Each row was made from one walk, in order. Every step used is in the known rows, and no mark comes twice. Write each row's walk.
Known rows:
fogu, zumi, vuze, mufusa: [-0.30  0.08 -0.11 -0.08 -0.01 -0.11  0.09  0.08  0.11  0.00 -0.08  0.00
  0.13  0.01 -0.01  0.06  0.17 -0.13 -0.19 -0.05  0.15  0.06  0.12 -0.21
  0.25]
sarom, gimub: [-0.18 -0.07  0.01 -0.11 -0.10 -0.05  0.09 -0.03  0.08 -0.04 -0.05  0.08
  0.04  0.06  0.03  0.09  0.03 -0.05  0.03  0.07  0.12  0.02  0.23 -0.30
  0.06]
bepas, mufusa, vuze, zumi: [ 0.02 -0.02  0.17  0.03 -0.05 -0.09  0.16 -0.01  0.14 -0.11 -0.05  0.09
  0.08  0.07  0.13  0.06  0.23 -0.07 -0.24 -0.04  0.11  0.08  0.08 -0.20
  0.70]
tifez, nidil, bepas, sarom: [-0.25  0.02  0.02  0.01 -0.04 -0.03  0.07  0.02  0.04 -0.09 -0.12  0.21
  0.12 -0.10  0.12  0.14  0.07 -0.13 -0.19  0.07  0.01  0.04  0.05  0.00
  0.13]
sarom, gimub, mufusa: [-0.25 -0.09  0.05 -0.08 -0.12 -0.01  0.12 -0.02  0.12 -0.06  0.03  0.06
  0.04  0.22 -0.03  0.11 -0.01 -0.06 -0.03  0.02  0.08  0.01  0.23 -0.31
 -0.23]
fogu, mufusa: [-0.10 -0.04 -0.02 -0.07 -0.06 -0.13  0.02  0.10  0.17 -0.13 -0.13  0.00
  0.09  0.06  0.02  0.18 -0.08 -0.08 -0.12 -0.06  0.16  0.02  0.11 -0.19
  0.01]
vuze, mufusa, gimub: [-0.07 -0.16 -0.07  0.00 -0.02 -0.06  0.11 -0.01  0.07  0.00 -0.05  0.09
  0.08  0.11  0.07  0.04  0.23 -0.07 -0.09 -0.01  0.12  0.08  0.02 -0.17
  0.08]
bepas, mufusa, vuze: [ 0.08 -0.01  0.16  0.03 -0.08 -0.13  0.08  0.01  0.15 -0.06 -0.10  0.09
  0.09  0.10  0.13  0.10  0.23 -0.04 -0.17 -0.02  0.10  0.06  0.09 -0.20
  0.54]
bepas, sarom, gimub, nidil, tifez: [-0.24  0.15  0.05 -0.08 -0.09 -0.01  0.17 -0.02  0.04 -0.02  0.07  0.14
  0.01  0.07  0.13  0.19  0.16 -0.07 -0.11  0.07  0.04  0.02  0.21 -0.35
 -0.10]
zumi, vuze: [-0.21  0.12 -0.03 -0.04 -0.10 -0.13  0.09  0.06  0.13 -0.11 -0.09  0.05
  0.04 -0.05 -0.05  0.03  0.10 -0.05 -0.06  0.00  0.12  0.04  0.12 -0.16
  0.04]
zumi, vuze, mufusa, gimub, sarom, bepas: [ 0.07  0.00 -0.10 -0.01 -0.11 -0.03  0.22 -0.04  0.14  0.12 -0.08  0.05
  0.03  0.16  0.02 -0.02  0.23 -0.07 -0.14  0.11  0.09  0.07  0.08 -0.04
  0.05]
bepas, sarom: [ 0.01  0.08  0.03  0.02 -0.08 -0.08  0.07  0.03  0.06 -0.07 -0.02  0.12
  0.06 -0.01  0.10  0.13  0.12  0.00 -0.09 -0.02  0.06  0.01  0.13 -0.13
  0.01]
tifez, nidil, bepas, sarom, gimub, mufusa, vuze, zumi: [-0.32 -0.10  0.08 -0.02 -0.06  0.03  0.25 -0.01  0.04 -0.05 -0.08  0.22
  0.12  0.08  0.11  0.08  0.07 -0.17 -0.27  0.11  0.02  0.07  0.06 -0.19
  0.51]
sarom, bepas: [ 0.16 -0.04  0.01 -0.08 -0.10 -0.05  0.05 -0.01  0.13 -0.01 -0.05  0.04
  0.05  0.09  0.05  0.10  0.04 -0.03  0.04  0.07  0.10  0.00  0.15 -0.17
  0.07]
tifez, nidil, bepas, sarom, gimub, mufusa, fogu: [-0.28  0.00  0.03 -0.05 -0.07  0.01  0.16 -0.04  0.07  0.06 -0.12  0.22
  0.12  0.13  0.06  0.14  0.07 -0.12 -0.19  0.12 -0.01  0.05  0.11 -0.16
  0.05]
mufusa, fogu: [-0.08  0.05 -0.01 -0.05 -0.04 -0.11  0.03  0.01  0.12  0.01 -0.13  0.05
  0.08  0.06 -0.03  0.08  0.11  0.02 -0.07  0.01  0.10  0.05  0.09 -0.23
 -0.02]
tifez, vadif: [-0.55 -0.02  0.01 -0.14 -0.04 -0.10  0.02  0.02  0.11 -0.07 -0.12  0.17
  0.07 -0.02  0.04  0.08 -0.04 -0.02 -0.02 -0.03  0.09  0.04  0.12 -0.21
 -0.18]
tifez, nidil, bepas, mufusa: [-0.24  0.00  0.10  0.01 -0.04 -0.03  0.05 -0.02  0.12 -0.12 -0.12  0.19
  0.13 -0.02  0.11  0.15  0.10 -0.17 -0.21  0.04  0.02  0.06  0.08  0.02
  0.17]
fogu, zumi, vuze, mufusa, gimub, sarom: [-0.31  0.03 -0.12 -0.07 -0.02 -0.04  0.14  0.05  0.12  0.11 -0.12 -0.01
  0.10  0.10  0.01  0.04  0.19 -0.08 -0.26  0.00  0.11  0.08  0.07 -0.14
  0.04]
fogu, zumi, vuze, mufusa, gimub: [-0.30 -0.01 -0.12 -0.12  0.00 -0.08  0.11  0.07  0.10  0.09 -0.12  0.02
  0.11  0.05  0.03  0.03  0.24 -0.10 -0.17 -0.02  0.15  0.07  0.04 -0.26
  0.31]
tifez, nidil, bepas, sarom, gimub, mufusa, fogu, zumi: [-0.40  0.00  0.01 -0.12 -0.03  0.03  0.13 -0.01  0.07  0.12 -0.16  0.17
  0.17  0.13  0.07  0.18  0.06 -0.14 -0.25  0.09  0.00  0.04  0.11 -0.24
  0.16]
nidil, bepas: [-0.21 -0.06 -0.01  0.00 -0.05  0.01  0.03  0.06  0.10 -0.16 -0.05  0.12
  0.11 -0.06  0.03  0.13  0.11 -0.04 -0.12  0.10  0.05  0.00  0.05 -0.08
 -0.10]
gimub, mufusa: [-0.21 -0.02  0.05  0.01 -0.08 -0.04  0.07  0.05  0.14 -0.15  0.04  0.03
  0.07  0.17 -0.06  0.12  0.00 -0.05 -0.10 -0.06  0.06  0.01  0.11 -0.17
 -0.39]
gimub, sarom, bepas, mufusa, fogu, zumi, vuze: [ 0.09  0.19  0.02 -0.08 -0.11 -0.03  0.14 -0.06  0.23  0.22 -0.15 -0.02
  0.08  0.22  0.04  0.12  0.15 -0.02 -0.24  0.09  0.05  0.04  0.19 -0.07
  0.08]
nidil, tifez, vadif: [-0.56  0.13  0.06 -0.16  0.00 -0.08  0.03  0.06  0.10 -0.15 -0.05  0.19
  0.04 -0.07  0.01  0.13  0.03 -0.07  0.04  0.04  0.05  0.03  0.07 -0.23
 -0.31]

Write each row's walk:
[-0.08 -0.11  0.02 -0.05 -0.03 -0.13  0.13  0.11  0.16 -0.12 -0.16  0.01
  0.10  0.07  0.06  0.09 -0.01 -0.10 -0.23 -0.05  0.19  0.07  0.03 -0.29
  0.63]
fogu, mufusa, vuze, zumi
[-0.17 -0.13  0.08 -0.07 -0.12 -0.05  0.15  0.01  0.11 -0.02 -0.04  0.07
  0.07  0.25  0.00  0.06  0.04 -0.05 -0.07  0.06  0.10  0.03  0.15 -0.39
  0.19]
sarom, gimub, mufusa, vuze
[-0.11 -0.16 -0.03 -0.11 -0.05 -0.09  0.05  0.09  0.16 -0.02 -0.18  0.03
  0.07  0.11  0.06  0.16  0.01 -0.04 -0.10 -0.02  0.16  0.04  0.02 -0.25
  0.10]
fogu, mufusa, gimub
[-0.09  0.01 -0.12 -0.12 -0.05 -0.01  0.17  0.01  0.14  0.20 -0.12 -0.02
  0.09  0.17  0.04  0.04  0.19 -0.08 -0.21  0.07  0.10  0.06  0.09 -0.14
  0.17]
fogu, zumi, vuze, mufusa, gimub, sarom, bepas
[ 0.24  0.06  0.09  0.03 -0.15  0.00  0.11 -0.09  0.20  0.03 -0.03  0.03
  0.04  0.21  0.09  0.15  0.08 -0.02 -0.16  0.07  0.02  0.01  0.21  0.05
 -0.17]
gimub, sarom, bepas, mufusa
[-0.22  0.13 -0.01 -0.14 -0.11 -0.05  0.19  0.00  0.11  0.17 -0.08  0.08
  0.08  0.20  0.01  0.11  0.15 -0.03 -0.15  0.03  0.07  0.02  0.21 -0.38
  0.16]
bepas, sarom, gimub, mufusa, fogu, zumi, vuze
[-0.30  0.04  0.00  0.05 -0.06  0.05  0.11  0.04  0.07 -0.06  0.03  0.13
  0.10  0.01  0.13  0.19  0.18 -0.05 -0.30  0.04  0.01  0.01  0.08 -0.15
 -0.20]
gimub, nidil, bepas, sarom
[-0.12 -0.08  0.05  0.00 -0.02 -0.08  0.15  0.05  0.08 -0.13 -0.08  0.06
  0.08  0.00  0.05  0.00  0.11 -0.05 -0.17  0.00  0.13  0.08  0.02 -0.28
  0.60]
mufusa, vuze, zumi
[-0.32 -0.04  0.05 -0.03 -0.09  0.03  0.15 -0.02  0.06 -0.05 -0.06  0.22
  0.11  0.08  0.08  0.15  0.02 -0.16 -0.18  0.10 -0.01  0.03  0.13 -0.12
  0.00]
tifez, nidil, bepas, sarom, gimub, mufusa
[-0.28  0.15 -0.07 -0.16 -0.01 -0.12  0.05  0.07  0.14  0.11 -0.20 -0.01
  0.12  0.02 -0.06  0.07  0.14 -0.02 -0.14  0.00  0.13  0.05  0.09 -0.31
  0.22]
mufusa, fogu, zumi, vuze
[-0.08 -0.01  0.10  0.04 -0.08  0.01  0.05  0.00  0.16 -0.14 -0.03  0.15
  0.11  0.01  0.11  0.17  0.22 -0.07 -0.18  0.07  0.03  0.01  0.09 -0.03
  0.06]
nidil, bepas, mufusa
[-0.41 -0.03  0.03 -0.14 -0.05  0.06  0.12 -0.05  0.14  0.16 -0.08  0.08
  0.14  0.19  0.11  0.21  0.22 -0.08 -0.30  0.09  0.06  0.04  0.20 -0.42
  0.17]
sarom, gimub, nidil, bepas, mufusa, fogu, zumi
[-0.10 -0.07  0.08  0.05 -0.09  0.08  0.11 -0.03  0.16 -0.01 -0.07  0.14
  0.08  0.10  0.12  0.15  0.25 -0.01 -0.27  0.13 -0.01  0.02  0.04  0.03
 -0.14]
nidil, bepas, mufusa, gimub, sarom
[-0.17  0.04  0.02 -0.12 -0.08 -0.02  0.14 -0.02  0.09  0.15 -0.05  0.08
  0.10  0.24  0.05  0.16  0.11 -0.02 -0.14  0.01  0.06  0.01  0.21 -0.39
  0.06]
bepas, sarom, gimub, mufusa, fogu, zumi
[ 0.12  0.02  0.00  0.00 -0.12  0.00  0.10 -0.03  0.15  0.01 -0.04  0.01
  0.04  0.15  0.02  0.11 -0.02  0.00 -0.10  0.10  0.04  0.01  0.17  0.00
 -0.31]
gimub, sarom, bepas
[-0.20 -0.09  0.09  0.03 -0.05 -0.04  0.18  0.06  0.12 -0.15  0.02  0.04
  0.09  0.17 -0.02  0.03  0.06 -0.07 -0.21 -0.05  0.09  0.06  0.03 -0.28
  0.23]
gimub, mufusa, vuze, zumi
[-0.02  0.02  0.03 -0.06 -0.12 -0.05  0.13 -0.04  0.04  0.00 -0.03  0.14
  0.03  0.05  0.12  0.12  0.11 -0.02 -0.03  0.05  0.08  0.01  0.23 -0.25
  0.15]
bepas, sarom, gimub
[-0.10 -0.10  0.07  0.00 -0.13  0.04  0.18  0.02  0.08 -0.02 -0.03  0.19
  0.10  0.14  0.11  0.13  0.18 -0.04 -0.19  0.16  0.02 -0.01  0.08 -0.25
  0.27]
nidil, bepas, sarom, gimub, mufusa, vuze
[-0.30  0.01  0.07  0.04 -0.07  0.04  0.08  0.00  0.15 -0.09  0.03  0.11
  0.11  0.08  0.12  0.20  0.21 -0.09 -0.33  0.02  0.02  0.03  0.11 -0.14
 -0.15]
gimub, nidil, bepas, mufusa
[-0.42 -0.03 -0.02  0.01 -0.05  0.04  0.07  0.05  0.10 -0.11  0.01  0.08
  0.11  0.02  0.05  0.16  0.12 -0.07 -0.27  0.05  0.04  0.02  0.07 -0.19
 -0.27]
gimub, nidil, bepas
[-0.11 -0.04  0.01 -0.03 -0.11  0.04  0.13 -0.01  0.05 -0.04 -0.04  0.20
  0.08 -0.01  0.13  0.15  0.17 -0.04 -0.10  0.17  0.03 -0.02  0.16 -0.17
  0.13]
nidil, bepas, sarom, gimub
[ 0.29  0.02  0.12  0.03 -0.14 -0.03  0.14 -0.06  0.19  0.07 -0.09  0.04
  0.06  0.23  0.13  0.11  0.13 -0.01 -0.20  0.10  0.04  0.03  0.15 -0.03
  0.20]
gimub, sarom, bepas, mufusa, vuze
[-0.10 -0.12  0.09  0.00 -0.07  0.04  0.07 -0.01  0.14 -0.04 -0.08  0.17
  0.10  0.05  0.14  0.15  0.30 -0.03 -0.17  0.11  0.03  0.02  0.01 -0.08
  0.13]
nidil, bepas, mufusa, gimub
[ 0.23  0.01  0.12  0.04 -0.11  0.01  0.21 -0.08  0.18  0.02 -0.04  0.03
  0.05  0.21  0.12  0.07  0.13 -0.04 -0.26  0.09  0.05  0.05  0.14 -0.03
  0.34]
gimub, sarom, bepas, mufusa, vuze, zumi
[-0.12 -0.01  0.02 -0.02 -0.11  0.06  0.16 -0.02  0.10  0.04 -0.04  0.19
  0.09  0.16  0.05  0.15  0.18 -0.02 -0.16  0.16  0.00 -0.01  0.13 -0.22
 -0.04]
nidil, bepas, sarom, gimub, mufusa, fogu
[-0.01 -0.02  0.12  0.03 -0.10 -0.01  0.11 -0.06  0.16  0.03 -0.07  0.07
  0.04  0.17  0.11  0.13  0.20  0.01 -0.21  0.01  0.03  0.05  0.10 -0.03
 -0.14]
bepas, mufusa, gimub, sarom
[-0.34  0.12 -0.03 -0.10 -0.04 -0.08  0.09  0.08  0.17  0.06 -0.10 -0.02
  0.12  0.19 -0.12  0.09  0.08 -0.04 -0.19 -0.05  0.08  0.04  0.09 -0.31
 -0.11]
gimub, mufusa, fogu, zumi, vuze
[-0.40 -0.15 -0.02 -0.04 -0.04  0.07  0.10  0.04  0.08  0.01 -0.05  0.10
  0.08  0.07  0.09  0.13  0.20 -0.02 -0.22  0.08  0.04  0.04 -0.03 -0.25
 -0.17]
mufusa, gimub, nidil, bepas
[ 0.07  0.02  0.13 -0.10 -0.08  0.02  0.14 -0.05  0.16  0.09  0.01  0.09
  0.01  0.21  0.16  0.18  0.28 -0.07 -0.09  0.09  0.04  0.03  0.09 -0.25
  0.06]
sarom, bepas, mufusa, gimub, nidil, tifez
[-0.32 -0.04  0.00 -0.12 -0.01 -0.05  0.09  0.11  0.15 -0.04 -0.08  0.03
  0.05  0.13  0.06  0.22  0.06 -0.09 -0.18 -0.01  0.12  0.05  0.00 -0.35
 -0.16]
fogu, mufusa, gimub, nidil, tifez
[ 0.12 -0.08  0.10 -0.08 -0.11  0.01  0.13 -0.08  0.17  0.14 -0.04  0.07
  0.04  0.25  0.18  0.15  0.23 -0.04 -0.13  0.05  0.07  0.04  0.12 -0.24
  0.16]
sarom, bepas, mufusa, gimub, nidil
